Each row was made from one small tree. Brackets hold a mark, then the marks that hang from it, in the order of their numbers. Every link used is in the known rows. Write each row's tree.
Known rows
[Z112 Z357 [Z516 [Z703 Z420]]]: [-0.94 -0.65 -2.84 -0.58 -0.75 -0.17 -1.45  0.04  0.18 -0.15 -1.61 -3.17
  1.45 -0.06 -3.97 -1.07  0.03  1.04  0.13  1.48]
[Z516 [Z703 Z112 Z420]]: [-0.19  0.25 -1.56  1.05 -2.65  1.82  3.81 -0.12 -0.58  1.06 -2.39  1.93
  5.46  3.49 -1.06 -3.21 -0.08 -0.81 -0.47  0.10]
[Z420 [Z112 Z357] Z703]: [ 0.22  1.00  1.29 -2.21  0.66  3.51 -0.50 -2.45 -0.53 -1.15  1.89 -2.41
 -1.82  1.09 -0.12  0.81  1.15  0.38  3.93 -2.96]
[Z420 [Z703 Z112]]: [ 0.87  1.59 -0.13  0.50 -1.16  2.79  2.75 -2.19 -0.87  0.18  1.04  0.35
  1.46  2.32  2.02 -1.54  0.17 -1.40  2.98 -2.50]
[Z112 [Z357 Z557] [Z516 [Z703 Z420 Z577]]]: [-0.72 -1.78 -2.00  1.50  3.14 -3.43 -3.76  0.35  1.01 -0.55 -1.87 -0.22
 -0.56  0.58 -4.62 -1.14  0.26  2.19 -0.20  1.14]
[Z703 Z112 [Z557 Z357] Z577]: [-1.01 -0.03  0.58  3.91 -0.12 -0.68  1.49  0.95  1.87  0.35 -0.46  3.09
  2.25  1.97  1.51 -1.36 -2.22 -0.35 -2.96 -0.34]
[Z112 Z357 [Z516 [Z703 Z420 Z557 Z577]]]: [-1.04  0.28 -1.45  2.46  2.24 -2.87 -1.75  1.31  0.99 -0.12 -2.10 -1.81
 -0.77 -1.32 -2.99 -2.64 -0.15  1.76 -1.24  0.70]
[Z703 Z420 Z557 [Z577 [Z112 Z357 Z516]]]: [ 0.09  2.13  1.33  0.60  1.15 -2.66 -0.87  2.96 -1.39 -0.84 -0.55  0.49
  0.63 -1.83  1.46  0.10 -0.86 -0.46 -1.39  1.07]
[Z420 [Z112 Z357 Z516] [Z703 Z557 Z577]]: [ 0.70  2.45  2.01  1.56  3.66 -1.01 -1.54 -1.05 -0.78 -1.97  2.21 -0.98
 -5.00 -2.50  0.51 -2.17  0.63  0.45  1.95 -2.62]
[Z577 [Z112 Z357 Z516] [Z703 Z420]]: [ 0.62 -0.21  1.30 -2.56 -3.77 -0.35  1.15  2.21 -3.28 -1.11 -1.63 -0.42
  1.14 -3.16 -0.75  3.98 -0.38 -0.33 -0.75  1.79]
[Z703 Z112 Z420 Z557]: [ 0.72  1.05  0.39 -0.89 -1.36  0.05  4.05  2.09 -0.44  3.06 -0.75  2.94
  3.92  1.88  3.47 -0.99  1.01 -2.64 -2.06  1.28]
[Z557 Z357]: [-1.77 -2.76 -2.47  1.21 -2.44  2.93  0.02 -0.78  3.18  1.26  0.25 -0.90
  3.51  2.82 -0.08  1.69 -1.50 -0.32 -1.15  0.22]
[Z420 [Z112 Z357]]: [-0.08 -0.97  1.42 -2.50 -0.76  4.01 -0.38 -1.41  0.70 -0.56  0.99 -1.92
 -0.25  1.02  1.01  2.03  0.63  0.07  1.87 -0.79]
[Z703 [Z420 [Z112 Z357 Z516]] Z557 Z577]: [ 0.37  1.24  2.15  0.16  2.57 -1.88 -0.79  1.96 -0.88 -0.67  0.07  0.68
 -0.65 -1.61  0.12 -1.15  0.99 -0.39 -1.44  0.66]
[Z112 [Z357 Z557] [Z516 [Z703 Z420]]]: [-0.38 -1.99 -2.97 -1.48  1.09 -2.65 -2.95  0.04  0.47  0.74 -1.19 -0.62
 -0.11  0.18 -3.77  0.07  0.78  1.20 -0.33  2.34]
[Z460 [Z557 Z357]]: [-1.88 -1.78 -3.61  1.33 -2.38  2.24  2.80 -0.61  2.71  2.68  0.59 -2.06
  1.20  1.30  2.17  2.31 -2.60 -0.59 -2.94  1.24]
[Z112 [Z357 Z557] [Z516 [Z703 Z577]]]: [-0.72 -2.47 -1.92  2.56  2.69 -2.22 -4.50 -1.80  2.12 -1.47 -0.57 -1.39
 -3.36 -0.42 -3.11 -0.80 -0.79  2.81  0.91  0.08]
[Z703 [Z112 Z357]]: [ 0.09  0.12  1.13 -2.69 -1.21  2.58  0.12 -0.70  0.09 -0.50 -0.14 -1.90
  1.19  1.42  1.53  2.03 -0.41  0.04  1.64  0.01]
[Z577 [Z112 [Z357 Z557]] Z703]: [ 0.70 -2.85  1.73 -2.96 -2.39  0.18 -0.33  0.06 -0.58 -0.13 -0.73  0.94
 -2.31 -1.52  1.22  6.65 -0.39  1.02  0.43  0.43]
[Z112 Z357]: [-0.81 -1.82 -0.77 -2.34 -0.73  3.07 -1.81 -1.11  2.14  0.54  0.20 -4.52
 -0.05  1.10  1.04  3.33 -0.03  0.74  1.86 -0.10]
[Z112 [Z357 Z557] Z516]: [ 0.35 -2.47 -1.28 -2.33  1.20 -1.31 -3.92 -1.08  1.49  0.47  1.44 -1.87
 -2.55 -0.96  0.52  3.10  0.50  0.28  0.62  1.85]
[Z420 [Z112 Z516] [Z703 Z557]]: [ 1.48  2.04  0.08  1.33  0.09  0.57  2.04 -1.86 -0.79  0.46  3.32  1.46
 -2.58 -1.90  3.09 -3.08  1.37 -2.21  0.79 -1.59]

Which tree is each row?
[ 1.13  3.63  0.81 -1.60  1.24 -1.93 -0.17 -0.49 -1.82 -0.53  1.93 -1.08
 -2.92 -2.48  1.70 -1.05  0.18 -0.60  1.55 -0.57]
[Z420 [Z703 [Z112 Z357 Z516] Z557]]
[-0.29  1.50  0.17  5.00  1.90 -1.30  0.36 -0.80  0.20 -1.35  2.35  2.66
 -1.62 -0.70 -0.59 -3.78 -0.90 -0.52 -1.08 -2.28]
[Z420 [Z112 Z516] [Z703 [Z557 Z357] Z577]]
[ 0.36  0.11  0.86 -0.11  2.13 -3.12 -2.88  1.98 -1.47 -1.39 -0.38  1.92
  0.55 -0.12 -0.44  1.56 -0.31 -0.05 -0.32  1.41]
[Z703 Z420 [Z577 [Z112 [Z357 Z557] Z516]]]
[-0.77  0.59  1.16  1.54  2.01 -0.19  0.27  1.09  0.66 -0.28 -2.06  0.66
 -0.18  1.11 -2.42 -2.64  0.56  1.65 -0.93 -0.95]
[Z516 [Z703 [Z420 [Z112 Z357]] Z557 Z577]]
[ 1.00  2.40  0.26  0.40 -0.38  0.73  3.28 -0.96 -0.30  1.71  1.37  1.36
 -0.26  0.81  3.87 -1.97  0.62 -1.66  1.25 -1.94]
[Z420 [Z703 Z112 Z557]]
[ 1.19 -0.38  2.40 -2.68 -1.56 -1.55  1.82  2.49 -2.18  0.47 -0.71  0.84
 -2.07 -4.36 -0.13  1.92  1.88 -0.58 -2.42  2.00]
[Z577 [Z703 [Z420 [Z112 Z357 Z516]] Z557]]
[ 0.89  2.77  0.33 -1.60  0.32  0.16 -0.74 -1.65 -2.26 -2.04  1.70 -2.19
 -1.12 -1.00  0.03 -0.56 -0.22 -0.31  3.28 -1.07]
[Z420 [Z703 [Z112 Z357 Z516]]]
[ 0.33  2.02  0.86 -2.45  0.43  1.79  0.00 -1.68 -1.14 -0.98  0.74 -2.32
 -0.24  1.35  0.23  0.60  0.01  0.30  3.77 -2.15]
[Z420 [Z703 [Z112 Z357]]]
[ 0.23  0.56  0.12 -1.54 -2.13  1.54 -1.49 -0.68 -1.12 -1.68  1.26 -2.15
  0.13 -1.77  2.03  2.26 -1.56 -0.64  1.15  0.76]
[Z577 [Z112 Z357 Z516]]
[-1.05 -1.53 -2.01  5.59  0.26  1.00  0.82 -1.31  3.75  1.45 -1.20 -0.27
 -0.69  1.19  0.85 -3.20 -0.80  1.37 -0.46 -1.72]
[Z516 [Z703 Z557 Z577]]
[ 0.20  1.63 -2.21  2.29 -2.89 -1.10  2.77  1.16 -1.06  1.25 -0.77  2.88
  2.80 -0.96  1.16 -3.63 -0.78 -1.56 -2.53  1.40]
[Z577 [Z112 [Z516 [Z703 Z420 Z557]]]]
[ 0.34 -1.78  2.62 -3.42 -2.25  2.39  2.12  1.48 -1.70  0.05 -1.81 -0.25
  0.61 -0.39 -1.46  3.81  1.68  0.21 -0.13  0.12]
[Z577 [Z703 [Z420 [Z112 Z357]]]]
[-0.20 -1.21 -0.48 -1.58  0.29 -0.27 -1.22 -1.65  0.88 -0.02 -0.93  0.86
 -0.74  1.91 -1.22  0.25 -0.44  1.67  1.01  0.41]
[Z516 [Z703 [Z112 [Z357 Z557]]]]
[-0.80  1.22 -0.40  3.89 -0.74 -2.85  0.78  3.26 -0.58 -0.11 -0.51  4.00
  4.06 -0.06  0.44 -1.73 -2.22 -1.49 -4.47  1.46]
[Z703 Z420 [Z557 Z357] [Z577 [Z112 Z516]]]
[-1.12 -0.81 -2.11  4.55  0.53 -0.28  1.71  0.91  2.60  2.12 -2.60  0.84
  2.12  2.01 -0.95 -3.49  0.22  0.83 -1.62 -0.64]
[Z516 [Z703 Z420 Z557 Z577]]
[ 1.02 -1.49  0.70 -2.68  1.20 -0.32 -2.61 -1.30  0.02 -0.66  2.38  0.73
 -2.82 -0.99  0.97  1.89  1.09 -0.53  0.58  1.27]
[Z420 [Z112 [Z357 Z557] Z516]]
[ 0.91 -2.97  2.65 -4.21 -0.53 -0.36  0.54  1.56 -1.22  0.93 -1.34  2.29
 -0.92 -0.22 -1.77  4.80  2.39  0.44 -0.71  1.16]
[Z577 [Z703 [Z420 [Z112 [Z357 Z557]]]]]
[-0.29  0.13 -0.61  0.61 -1.25 -1.35  1.91  1.99 -0.08  1.42  0.94  3.94
  3.25 -0.12  0.03 -1.85  0.08 -2.49 -4.67  2.25]
[Z703 [Z420 [Z112 Z516]] [Z557 Z357]]
[ 0.00  1.10  2.16  0.88  2.96  2.69 -1.18 -2.09 -0.12 -2.45  1.24 -2.02
 -2.36  1.47 -1.07 -0.42  0.61  1.42  4.08 -4.25]
[Z420 [Z112 Z357] [Z703 Z577]]
